Known rows, with every way that one mark hangs from another
{nenet {rugup {totu zafud}}}: [ 0.63 -0.16  3.72  1.17  1.50 -0.47  0.47  0.68 -0.47 -3.58 -0.72 -0.12
 -0.40 -3.93 -0.89 -1.00  2.43 -1.33 -0.83 -1.06 -1.31  0.20  0.55]
{rugup mezi {totu zafud}}: [-0.37 -0.63  3.15 -3.37 -0.10 -2.86  1.89  2.29  0.80 -3.72  2.33  0.41
  0.18 -2.47 -1.28 -1.29  1.05 -1.07 -1.31 -1.34 -1.70 -0.58  0.44]
{dupev zafud}: [-2.00 -0.28  2.23  0.21  1.69 -1.79  0.28 -1.21 -1.70 -0.18  0.23 -2.53
 -0.62 -2.88  1.30 -1.13  1.14  1.43 -0.81 -2.05 -3.30 -0.78  1.60]
{rugup dupev totu}: [-1.27 -2.11  3.17 -2.75  0.94 -4.21  0.43  0.17 -0.45 -5.50  0.33 -0.84
 -0.87 -1.40 -0.99 -2.24  2.82  0.69 -2.61 -0.80 -2.06  1.53  1.22]
{rugup dupev nenet totu}: [-1.13 -3.18  2.93 -3.71  0.90 -2.68 -0.43 -1.14  0.58 -4.62  0.56 -0.80
 -0.06 -0.08  0.64 -2.41  0.87  0.70 -2.32  0.73 -1.99  1.92  0.79]
{rugup nenet totu}: [ 0.28 -2.03  2.26 -2.85  0.77 -0.56  0.38  0.21  0.89 -3.00  1.17 -0.07
  0.52 -1.59  0.01 -2.04  0.29  0.11 -0.60  1.64 -2.57  0.63  0.12]
{totu {rugup mezi} {zafud dupev nenet}}: [-1.74  1.75  2.25 -1.25 -1.25 -0.09  0.79  2.15 -4.48 -1.83  0.11 -1.74
 -0.08 -2.09  0.93  2.10 -0.32  0.85  0.86 -3.26  1.19 -1.03 -0.93]
{dupev {rugup totu}}: [-0.66 -1.18  2.50 -0.50  2.40 -1.33  1.39 -0.48 -0.35 -4.06  1.99  1.51
  1.30  0.42 -1.70 -2.34  2.41 -0.79  0.36 -1.51 -3.14 -0.80  1.83]
{nenet {zafud dupev {totu {rugup mezi}}}}: [-1.62  0.93 -0.01 -1.77 -1.64  0.25  1.12 -1.11 -1.50 -1.43 -0.36 -2.00
 -0.90 -3.19  2.33  0.92 -1.07  0.31  0.62  0.37 -0.51  1.15 -0.17]
{mezi nenet rugup zafud}: [-2.26 -3.38  4.08 -0.23 -0.68 -0.16 -5.13 -3.19 -2.43 -3.77 -1.07 -2.94
  0.39 -0.04  3.12 -0.61 -1.97  1.89  4.08  3.10 -4.39 -0.68  1.69]
{nenet {rugup dupev mezi totu} zafud}: [-1.74 -3.59  1.77 -0.73  0.66 -3.11 -0.36 -1.75  1.64 -5.59  0.93 -1.29
 -0.75 -0.93  1.08 -0.02  1.19 -0.40 -0.59  0.85  0.20  2.36  0.86]
{totu {rugup {mezi zafud} nenet}}: [-1.72 -1.98  1.38 -2.95 -1.31 -0.04 -0.13 -2.06 -1.94 -0.87  0.51 -2.31
 -0.78 -0.66  2.46 -0.26 -3.14  2.45  0.80  0.21  0.59  0.42 -3.11]
{zafud dupev {nenet rugup} totu}: [-1.21  1.94  1.90  1.53 -1.68  2.42 -0.17 -1.03 -3.57 -2.48 -2.93 -0.36
  1.57 -3.54  4.86  1.96 -0.88 -1.63  0.58 -2.22 -2.96  2.01  0.52]
{nenet {rugup dupev mezi {totu zafud}}}: [-0.86 -1.67  3.79 -1.32  0.60 -2.58  0.58 -0.75 -0.19 -4.94 -0.01 -0.29
 -0.46 -1.52  0.78 -0.68  1.32 -1.16 -2.14 -2.43 -0.36  1.52  0.31]
{nenet rugup {zafud dupev}}: [-0.79 -0.94  1.25  1.40  1.91  1.16 -1.35 -1.92 -1.26 -2.98 -1.12 -2.39
  0.40 -2.70  1.38  1.20  0.85 -0.45  1.69  1.14 -0.24  0.83  1.86]
{mezi {nenet rugup}}: [ 0.97 -1.96  3.08  0.56  0.71  0.01 -1.58 -3.22 -2.45 -2.38 -2.09 -0.73
 -1.07 -0.46  2.94 -0.32 -1.18  0.36  2.93 -0.17 -2.47 -0.44  0.32]
{zafud {nenet rugup}}: [-0.98 -0.38  1.84  2.85 -0.08  0.32 -0.76 -0.47 -2.44 -3.21 -1.00 -0.83
  0.35 -1.69  2.00  1.19  0.34  0.09  1.71 -1.06 -1.61  0.85  0.55]
{zafud totu}: [-0.35  1.75  1.35 -0.65 -1.84 -0.08  1.72 -1.28 -1.22 -1.39 -1.60 -0.37
 -1.12 -3.64  2.16 -1.04 -0.72 -0.47 -0.95 -1.36 -3.53  1.36  0.04]
{nenet {rugup mezi}}: [ 0.26 -1.04  1.62 -0.31  0.46  0.25  0.83 -2.38 -1.21 -2.55 -0.31 -0.91
 -0.36 -1.46  2.66  0.27 -1.24 -0.75  0.45 -1.83 -0.81  1.24 -0.84]
{mezi nenet rugup}: [ 0.08 -1.50  2.71 -0.43 -0.33  0.51 -2.55 -2.66 -2.81 -3.33 -1.09 -2.41
 -0.89  0.22  3.32 -0.43 -1.75  0.80  3.48  1.60 -4.29 -0.40  1.80]
{mezi {rugup {nenet zafud}}}: [-1.13 -1.37  0.69 -0.06 -0.05  1.61 -2.20 -2.00 -0.15 -2.99  0.56 -3.22
 -0.13 -0.85  2.29 -0.01 -1.47  0.58  1.99  3.51 -2.60  0.92  2.08]

Rows
[-1.19  1.06  0.99 -2.42 -3.04 -1.39  2.73 -2.14 -2.47 -1.71 -1.34 -1.23
 -2.61 -2.27  3.48 -0.61 -1.72  0.74 -2.02 -3.09 -0.76  2.56 -2.24] -> {zafud {totu {rugup dupev mezi}}}
[-1.32 -3.17  4.78 -4.79 -0.48 -5.37 -0.30 -0.31 -0.12 -5.46  1.07  0.16
 -0.60  0.89  0.50 -1.42  0.44  0.00 -0.94 -1.48 -1.86 -0.19  1.13] -> {rugup dupev {mezi nenet} {totu zafud}}
[-0.76 -0.86  2.35  2.21  0.03 -0.43 -0.32  1.03 -1.30 -4.33 -0.15 -0.01
  0.62 -2.33  0.96  0.57  1.50 -0.20  0.95 -0.56 -1.97  0.99  0.43] -> {zafud {nenet {rugup totu}}}
[-1.31  0.69  3.08  1.79 -0.63 -0.48 -0.40  0.89 -1.76 -2.90 -0.27 -0.39
  0.34 -2.16  0.79  1.40  0.23 -0.68  1.05 -2.24 -0.87 -0.61  1.02] -> {totu {zafud {nenet {rugup mezi}}}}
[-1.48 -1.64  1.86 -1.48  0.06  0.45 -2.29 -3.17 -1.65 -4.06 -0.55 -3.47
 -0.41  0.53  3.28 -0.80 -1.34  0.79 -0.27  0.81 -2.70  2.06  1.78] -> {mezi {rugup dupev nenet}}
[-1.50 -3.93  4.45  0.74  0.40 -0.65 -4.15 -3.91 -2.21 -2.79 -2.27 -1.41
  0.32 -0.72  2.74 -0.42 -1.44  1.43  3.50  1.46 -2.71 -0.79  0.27] -> {mezi {nenet rugup} zafud}
[-0.61 -1.81  2.92 -3.75  2.07 -0.43  0.30 -1.55 -2.08 -3.99  1.45  0.92
  2.73  1.68  1.15 -0.86 -0.09 -1.15  1.71 -1.76 -3.10 -1.34  1.75] -> {zafud {dupev {rugup {mezi nenet} totu}}}
[-3.95 -2.26  3.82 -0.13  1.06 -0.83 -2.83 -0.01 -2.29 -4.70  0.78 -0.35
  4.09 -0.39 -0.15 -0.16  1.25  0.50  2.04  0.20 -3.01 -0.80  2.17] -> {mezi {zafud {dupev {rugup totu}} nenet}}
[-2.09  1.42  3.35  0.88  1.32  0.15 -0.84  1.11 -3.38 -3.16  0.06  0.02
  2.42 -0.62 -0.54  0.93  1.62 -0.92  1.53 -2.88 -2.17 -2.14  3.16] -> {totu {zafud {dupev rugup} nenet}}
[-1.95 -3.78  3.66 -1.62  0.40 -2.89 -1.01 -2.19 -0.01 -5.51  0.12 -0.90
  0.42 -1.12  1.65 -0.91  0.36 -0.16 -1.56 -0.77 -0.81  2.19 -0.45] -> {nenet {rugup dupev {mezi zafud} totu}}
[-1.14 -1.60  0.73 -1.95  1.07  0.94 -1.67 -1.83 -0.35 -1.77  0.15 -2.26
  0.90 -0.93  1.68  0.18 -1.12  0.57  1.50  2.72 -1.42  0.21  1.67] -> {rugup {nenet {zafud dupev}}}
[-0.58 -3.41  2.32 -4.60  0.06 -2.81 -0.27 -0.23  0.55 -4.26  2.11 -0.09
  0.75 -0.10  1.19 -0.33 -0.51 -0.04  1.95  1.79 -2.30 -0.45  0.91] -> {rugup {mezi {nenet {zafud dupev}}} totu}
[-3.37 -0.85  2.21 -2.51 -2.42 -0.60 -1.00 -1.17 -1.96 -2.91  0.08 -1.01
  2.44 -1.62  3.67  1.07 -2.51 -0.04  0.78 -0.80 -2.79  0.93 -0.10] -> {rugup {mezi {zafud dupev nenet totu}}}
[-1.87 -1.43  1.29 -0.67  2.32 -0.72 -0.45 -0.50 -0.26 -4.06  1.52 -0.68
  1.68 -0.73 -1.11 -0.38  2.20 -0.27  1.68  1.19 -1.82 -0.60  3.16] -> {nenet {zafud {dupev {rugup totu}}}}
[-1.81 -1.68  1.51 -3.72 -0.73  0.70 -0.43 -1.90 -2.63 -0.79  0.15 -2.72
 -0.04 -0.72  2.71  0.15 -3.18  2.10  0.92 -0.05  0.68  0.34 -2.84] -> {totu {rugup {mezi {zafud dupev}} nenet}}
[-0.97  0.22  3.69 -0.06  0.08 -2.36  0.35  3.75 -0.35 -4.08  1.06  0.31
  0.29 -3.29 -2.26 -0.72  3.05 -0.22 -0.39 -0.53 -2.40 -0.75  1.60] -> {rugup {totu {zafud nenet}}}
[-3.33  0.04  2.05  1.01 -1.15 -1.10 -1.53 -2.21 -2.46 -3.45 -0.93 -3.50
 -0.63 -1.50  4.16 -0.15  0.25  1.01 -1.06 -1.48 -4.21  2.02  2.67] -> {mezi {rugup {dupev {zafud nenet totu}}}}
[-2.87 -1.30  3.17 -0.82  0.60  1.41 -4.05 -1.49 -3.18 -3.99 -0.63 -4.09
  1.99 -2.30  1.90  0.02 -0.58  0.86  1.41  1.67 -3.49  0.36  2.06] -> {mezi rugup {zafud dupev}}
[-1.80 -1.07  1.54 -2.07 -1.07 -1.30  0.64 -0.93 -2.63 -1.47  0.42 -2.37
 -1.30 -1.68  1.09 -0.21 -1.52  2.40  0.63 -0.93  0.72  0.20 -2.82] -> {totu {rugup {mezi zafud}}}
[-2.86 -3.03  3.07 -4.18  0.71 -5.56  1.16 -0.90  0.46 -4.00  2.23 -1.44
 -0.23 -0.66  1.31 -1.88  1.49  0.75 -3.55 -2.58 -2.37  1.21  0.97] -> {rugup {dupev zafud} mezi totu}
[-3.90 -0.27  2.51  1.78 -3.22  0.86 -3.31 -1.09 -1.91 -3.91 -1.01 -2.44
  1.32 -2.85  3.62  0.54 -1.51  0.69  1.67  1.72 -4.65  1.68  1.36] -> {mezi rugup {zafud nenet totu}}
